Each row was made from one small tree. The marks that hang from a mark follow it in brackets, in the order of their numbers. Every link used is in the known rows. Write each row's tree.
In the rows, 128 means zero.
Known rows:
Q154[Q288[Q704] Q939[Q124[Q160]]]: [125  80 117 139 105 102 157  74  98 146 163 129 157  59 161 165 216 131
 126 134  98  88 126 136 121 100  73 165 124 133 157 154 124 121  36 153
 105 145 160 132 127 130 111 147  86 118 119  53 126]
Q498[Q781]: [106 153 106 140 132 136 147 196 110 145 108 138 154  98 136 142 203 101
  80 137 135 135 118  92  95 142 126 157 116 155 145 168 154 150 156 182
 118 122  84 133 133 108 124 116  99 114 139  85 127]
Q781[Q842[Q688[Q704[Q288]]]]: [147 141 127 129 161 129 146 104 113 181 148 132 156 178 104 109  88 101
  97 145 119 111  76 147 100 170 110  99 182  70 115 172 138 192 171 170
 155  80 170 128 108 151  71 127 124 102 119 155 120]
Q498[Q781[Q842[Q688[Q704[Q288[Q154]]]]]]: [131 117 138 130 165 161 132  88 101 198 116 135 158 199 126 155 147 109
  66 133 136 118  52 155  92 184 110 111 151  54 119 171 135 185 172 184
 143  89 145 160 128 148  68 134 126  83  96 162 119]
Q688[Q704[Q288[Q154]] Q842[Q781]]: [101 125 139 127 157 119 129 129 104 178  66 132 159 201 142  88 130 168
  71 136 127  67 111 166 114 154 105 158 129 132 112 162 135 174 149 146
 147 110 112 131 159 179  67 131 124  94  95 170 124]
Q124[Q160 Q939[Q154[Q288[Q704]]]]: [121  86 132 130  83 144 146 118 114 154 107 139 144  76 146 117 137 173
 121 119 121 111 151 136 121 112  88  84  85 140 136 153 119 164 116 114
 126 130 118  95 123  74 146 119 116 128 143  91 118]
Q498[Q781[Q842]]: [121 156 113 141 154 192 131 215 107 169 129 137 155 155 139 137 200  59
  77 125 136 121  95 113  95 166 134 154 166 126 153 169 158 154 143 186
 127 110 109 159 115 114 104 133 104 107 134  77 123]
Q939[Q124[Q160] Q154]: [128 132 117 135 108  70 170  74 124  89  93 135 151  61 127 115 131  98
 122 142 111 154 163 102 122 125  91 136 120 153  99 153 133 131 152 165
 140 135 140 107 110  94 135 108  54 120 144  79 124]
Q842[Q688[Q704]]: [129 145 132 140 123  75 165  89 119 147 141 131 148 105 111 118  86 149
  92 136 132 124 129 123 106 163 124 130 136 106 109 172 163 168 197 162
 154  82 117 118 127 119 111  78 125 109 135 126 118]
Q288[Q154[Q939]]: [103 128 116 116 130 130 166 138  99 146 114 131 138  96 166 133 193  81
  90 114 143 106 136 133 101 122 115 181  81  67 138 153 168 135  81 169
 106 135 127 148 161 179  97 106 122  91  98 111 133]
Q154[Q288[Q704[Q688]]]: [129  80 113 141 102 159 141 170 103 138 172 133 164  91 130  86 157 128
 132 130 125 133  89 126 115 134 102 147 108 161 118 166 120 153  91 106
 118 133 114 108 135 153 124  94 183 117 118  95 117]
Q688[Q704 Q842]: [104 153 131 148 151 101 187 159 125 144  97 130 141 129 123  67 107 139
  92 130 122  86 151 116 115 164 109 153 137 170 112 167 162 164 198 125
 138  97  91 152 136 127 119 102 131 118 118 138 113]
Q704[Q688[Q842]]: [114 123 109 129 131 112 189 158 128 120 124 132 134 135 128  62 161  95
 112 126 116 133 142 105 116 158 119 147 139 164  89 169 148 150 182  71
 116 131 108 131 137 145 117  84 167 111 131 124 119]
Q154[Q288 Q939]: [121 138  97 136 138 136 170 152  90 146 168 132 144  87 154 127 186 104
  98 103 139  89 133 119  98 106  91 163  91  91 166 149 152 135  76 177
 114 131 131  98 104 161 119 120 117 116 121  87 129]
Q842[Q688[Q704[Q288]] Q781]: [133 140 127 135 130  86 114  84 107 159 121 133 169 169 115 150 107 187
  80 146 122 100  94 144 101 156 129 119 155 103 119 176 141 186 164 168
 164  89 140  79 129 147  63 121 109  99 138 147 127]
Q154[Q288[Q704[Q688]] Q939[Q124[Q160]]]: [130  58 111 126  99 105 153  64 105 124 172 128 157  67 155 150 236 124
 139 134  98  99 122 131 117 129  78 153 129 111 124 161 113 120  32  98
  98 148 180 111 117 147 115 134 123 106 124  67 121]
Q160[Q124[Q939]]: [123 139  98 107 126  69 152 128 130 175  88 137 135  70 123 135 154 103
 174 129 152 116 180 109 123 131 122 105 149 142 130 171 152 168 141 124
 108 124 110 136 143 126 112 107 118 110 134 129 118]
Q939[Q124 Q154[Q288[Q704[Q688]]]]: [148  60 118 156  95 136 150  88 105  82 138 133 172  70 101  88 126 111
 161 148  96 178 108 102 125 124  77 119  68 164  89 166 107 137  60 133
 134 131 146  85 110 145 137  97 147 120 111 113 118]
Q781[Q842[Q688]]: [143 141 129 131 132 126 159 139 109 167 171 133 143 163 123 109 128  64
 104 124 126 135 100 122 101 157 133 138 180  84 118 169 163 154 172 161
 146 105 153 149 128 120  98  84 116 106 138 102 124]
Q288[Q704]: [116 119 135 137  98 140 142 203 109 158 116 132 157  92 130 118 133 106
 115 133 111 129 114 121 118 127 124 161 113 181 137 166 149 155 114 160
 124 120  94 148 168 129 113 105 141 116 118  87 121]
Q781[Q842[Q688[Q704]]]: [141 138 134 139 148 131 157 124 116 173 165 130 148 161 111 115  95 104
  92 127 129 111  94 134 102 181 130 127 184  62 113 174 164 179 187 157
 159  66 140 148 108 121 105  95 130 103 128 126 112]
Q160[Q124[Q939[Q154[Q288[Q704[Q688]]]]]]: [132  60 104 129  83 129 137 110 119 125 104 135 155  86 115 111 138 148
 204 123 132 144 147 116 125 124 103  59  78 131  94 182 109 176  92  72
 120 130 134  88 115 128 129  89 176 113 117 153 110]
Q842[Q688[Q704[Q288[Q154]]] Q781]: [126 114 135 123 126  86 115  72  99 176 103 133 167 180 133 144 113 181
  73 141 136 103  85 166 102 153 116 134 120  66 108 167 137 179 148 178
 163  96 141 100 145 172  56 106 119  83 107 165 129]
Q124[Q160]: [110 147 111 120 123 100 171 163 121 150 119 134 142  91 162 112 165 118
  96 129 139 125 143 123 114 142 122 157 161 153 125 156 149 141 178 143
 126 132 120 127 131  98 119 108  95 116 151  64 122]
Q704[Q288 Q688[Q842[Q781]]]: [115 116 106 122 134 130 135 146 116 126 103 135 155 191 133  89 167 122
  99 140 106 115 107 127 111 147 123 140 159 152 100 169 123 168 152  80
 129 139 136  85 137 180  64 123 140 100 134 145 132]
Q939[Q124[Q160] Q154[Q288]]: [138 113 111 148 119  84 176  56 109 106 132 137 155  59 135 102 135 115
 125 136 116 142 145 109 118 118  68 132 108 136 109 146 119 122 130 175
 149 137 147  83  80  97 148 110  62 131 142  75 121]
Q124[Q160 Q939[Q154[Q288]]]: [126 117 112 127 112 115 170  98 121 147 112 142 134  77 145 105 135 157
 110 111 146 117 174 123 112 122  81  83 101 116 132 144 126 155 160 129
 134 128 126  76  91  87 152 112  92 128 158  88 120]
Q688[Q704[Q288[Q154[Q939]]] Q842]: [ 97 124 126 123 167 126 179  98 106 156  73 127 136 147 148 100 146 129
  79 127 118  71 131 151 108 143  83 143  91  96 124 155 143 171 130 133
 105 121 138 147 156 193  75 140 137  94  75 180 125]
Q688[Q704[Q288] Q842]: [111 150 122 137 163 113 177 141 121 151  91 132 151 141 115  67  98 126
  93 147 112  87 129 128 117 149  89 123 135 173 114 164 135 184 196 136
 133 108 110 130 135 154  99 134 129 122 111 164 119]

Which tree is each row?
[108 147 124 140 155 110 132 145 113 159  79 131 164 189 129 104 116 179
  73 145 111  61 122 140 111 149 116 143 151 161 123 167 137 183 163 135
 150 105 110 105 134 153  83 143 114 110 122 158 126]  Q688[Q704[Q288] Q842[Q781]]
[119  70 126 153 105 176 176 145 104  92 122 131 153 135 119  53 119 137
 134 120  95 155 113 111 120 135  96 112  63 177  85 170 114 153 139  72
 136 136 111 103 128 127 136  77 180 123 114 140 115]  Q939[Q154[Q288[Q704[Q688[Q842]]]]]
[133 118  95 130 117  92 164 101 115 137  96 139 140  75 115 112 121 136
 179 112 151 121 176 105 119 109  92  73  79 123 125 165 128 164 133 139
 130 132 120  88  93 114 141  95 115 124 132 143 115]  Q160[Q124[Q939[Q154[Q288]]]]
[130  85 103 101 136  95 153  43 108 106 116 132 149  89 134 135 215  50
 126 145 113 137 108 132 115 130  73 149 101  75 106 151 118 143  38 137
  90 157 192 113 133 227  70 143 134  81  83 144 135]  Q704[Q288[Q154[Q939[Q124]]] Q688]
[114 108 123 111 123  65 169  53 108 147 111 131 136  66 175 154 217  85
 101 128 127 110 152 138 115 127  85 188 133  78 127 147 147 114  78 164
 101 142 168 147 148 158 102 126  73  91 112  83 128]  Q288[Q154[Q939[Q124[Q160]]]]
[107  84 128 135 103 148 168 168 123 127 113 129 149 131 129  69 150 119
 122 134  94 135 122 116 125 157 119 145 126 210  92 178 139 158 144  53
 111 133 110 154 169 140 110  92 183 112 117 120 115]  Q288[Q704[Q688[Q842]]]
[138 138 120 132 138  93 158  76 115 147 131 133 156 118 100 114  91 143
  95 149 123 122 106 131 107 153 102 104 131 108 110 168 138 189 192 174
 146  96 135 103 124 141  91 110 125 110 126 149 121]  Q842[Q688[Q704[Q288]]]
[128  51 121 145 114 127 171  80 100 124 153 127 149 113 130 112 205  95
 147 132  78 105 125 116 120 120  69 155 113 150 116 165 123 135  43  80
 102 144 150 134 136 174 112 123 153 112  99 117 124]  Q154[Q288[Q704[Q688[Q842]]] Q939[Q124]]
[119  74 114 106 152  95 177  39 109 113 101 130 137 128 138 100 206  44
 128 137  96 120 127 133 120 135  60 147 108 112  95 156 121 141  71  94
  85 161 182 138 152 226  75 136 136  87  81 159 132]  Q704[Q288[Q154[Q939[Q124]]] Q688[Q842]]
[117 131 105 117 120  57 169  66 117 124 127 131 138  63 154 167 212  84
 104 137 108  98 166 118 111 125  91 167 157 111 140 152 150 120  87 154
 107 140 165 128 121 128 115 143  56 107 135  63 131]  Q154[Q939[Q124[Q160]]]
[104  67 118 141 102 175 128 145  88 138 146 127 159 188 164 134 217 175
 110 110  96  63 108 134 102 131 120 169 114 130 136 176 134 143  48  60
 119 133 138 103 142 167  92 118 162 101 117 107 131]  Q154[Q288[Q704[Q688[Q842[Q781]]]] Q939]
[111  71 135 115  96 154 139 170 111 141 108 131 158 104 142  94 166 103
 124 129 129 154  95 139 120 144 125 161  97 136  90 166 136 151  89 103
 106 130 123 158 184 170  99  83 192  90  95 118 115]  Q288[Q154 Q704[Q688]]
[113  69 129 148 104 165 128 163  96 151 152 131 167 185 151  86 181 173
 120 130 105  94  96 135 114 147 115 165 129 174 114 174 126 149  97  71
 135 128 111 109 149 150  99  98 171 111 126 111 120]  Q154[Q288[Q704[Q688[Q842[Q781]]]]]
[102  70 124 108  95 164 143 146 105 133 116 127 149 106 162 132 215  97
 108 117 122 131 103 147 114 135 131 167  73  88 113 169 147 145  40  99
  91 138 142 154 177 192  91 100 183  79  86 116 125]  Q288[Q154[Q939] Q704[Q688]]
[150 113 114 161 129  95 172  92 103  94 131 136 159  62 107  86 113  87
 132 133 114 154 142  94 115 100  67 130  75 142 117 147 127 134  98 200
 147 130 136  84  82 136 142 100  83 131 125 104 126]  Q939[Q124 Q154[Q288]]
[131 142 129 151 151 154 139 124 112 184 141 133 154 179 115 151 147 118
  67 132 130 119  86 121  87 194 136 120 170  83 133 184 163 175 186 176
 156  68 119 154 109  96 100 114 113  97 129 114 115]  Q498[Q781[Q842[Q688[Q704]]]]
[100  61 148 126  99 151 164 155 112 146  94 129 145 148 143  66 165 107
 119 127 108 133 106 131 130 154 113 160 105 167  79 168 134 150 120  60
 104 135 111 173 196 164 102  73 196  96  87 137 116]  Q288[Q154 Q704[Q688[Q842]]]
[142 115 147 118 164 140 149  86 106 196 137 132 152 189 117 102  91  91
  90 132 138 111  63 170 106 172 107 114 157  34 103 164 137 183 166 168
 154  87 168 154 132 169  62 112 135  86  93 163 118]  Q781[Q842[Q688[Q704[Q288[Q154]]]]]
[123 105 112 103 134 128 153 131 113 127 108 136 151 114 130  87 158  69
 113 140 142 155  90 140 112 149  99 137 105 114  92 153 117 164 123 131
 103 144 143 114 150 199  80 102 170  90  99 143 124]  Q704[Q288[Q154] Q688]
[117  73 140 127  99 122 140 100  96 151 108 128 153  73 146 156 195  83
 118 142 100 122 120 138 123 109  91 189  86 123 135 159 151 128   4 173
  95 140 146 177 181 184  99 123 112  95  74 106 129]  Q288[Q154[Q939[Q124]] Q704]
[121 138  98 119 111  85 155 117 127 127  63 137 135  74 117 130 112 118
 176 122 139 144 189 101 121 126 123  75 100 122 117 173 148 173 152 126
 124 126 117 109 121 111 128  93 107 114 133 147 120]  Q160[Q124[Q939[Q154]]]
[114 103 101  92 138 136 158 117 104 124 114 132 145 117 154 124 209  65
 100 122 138 128 101 145 104 131 103 143  87  62 113 152 129 157  75 117
  88 153 169 106 143 220  73 128 161  80  91 146 132]  Q704[Q288[Q154[Q939]] Q688]
[112 114 129 115 129 106 118  49  91 160 105 128 158 179 154 181 160 185
  65 126 129  81  96 166  92 143 123 143 105  18 131 166 149 171  99 168
 146 101 169  93 144 193  51 130 106  73  99 165 134]  Q842[Q688[Q704[Q288[Q154[Q939]]]] Q781]
[126 139 132 142 115  81 122  94 111 156 132 131 162 156 129 145 124 202
  79 130 130 100 118 137  96 162 149 147 153  90 117 177 167 166 176 167
 169  74 120  90 126 120  90  89 105  98 141 115 124]  Q842[Q688[Q704] Q781]
[ 88  64 137 119  92 161 120 144  95 141  96 125 150 194 177 137 227 149
  93 115 102  85 112 150 109 149 142 181 100 102 112 176 149 141  51  61
 110 133 136 150 190 183  77 108 167  75  91 135 130]  Q288[Q154[Q939] Q704[Q688[Q842[Q781]]]]
[113 104 132 126 168  77 175  31 109 147  78 128 143 123 125 108 155 104
 100 139 100  75 139 142 118 131  58 150 108 109 117 153 131 158  91 148
 110 126 161 155 153 201  78 155 111  95  67 180 126]  Q688[Q704[Q288[Q154[Q939[Q124]]]] Q842]
[126  61 118 123  74 157 144  96 124 143 119 137 147  86 141 110 152 171
 136 128 124 132 138 135 123 140  99  77  93 138 102 160 106 163 114  62
 123 131 131  82 113  96 143 108 155 117 147  98 114]  Q124[Q160 Q939[Q154[Q288[Q704[Q688]]]]]
[130  79 130 153  96 113 158  82 102 115 120 134 166  58 131 117 132 139
 139 145  97 142 130 121 128 110  69 127  93 169 112 151 109 134 100 162
 138 136 138 104 116  97 136 116  84 130 127  77 118]  Q939[Q124[Q160] Q154[Q288[Q704]]]
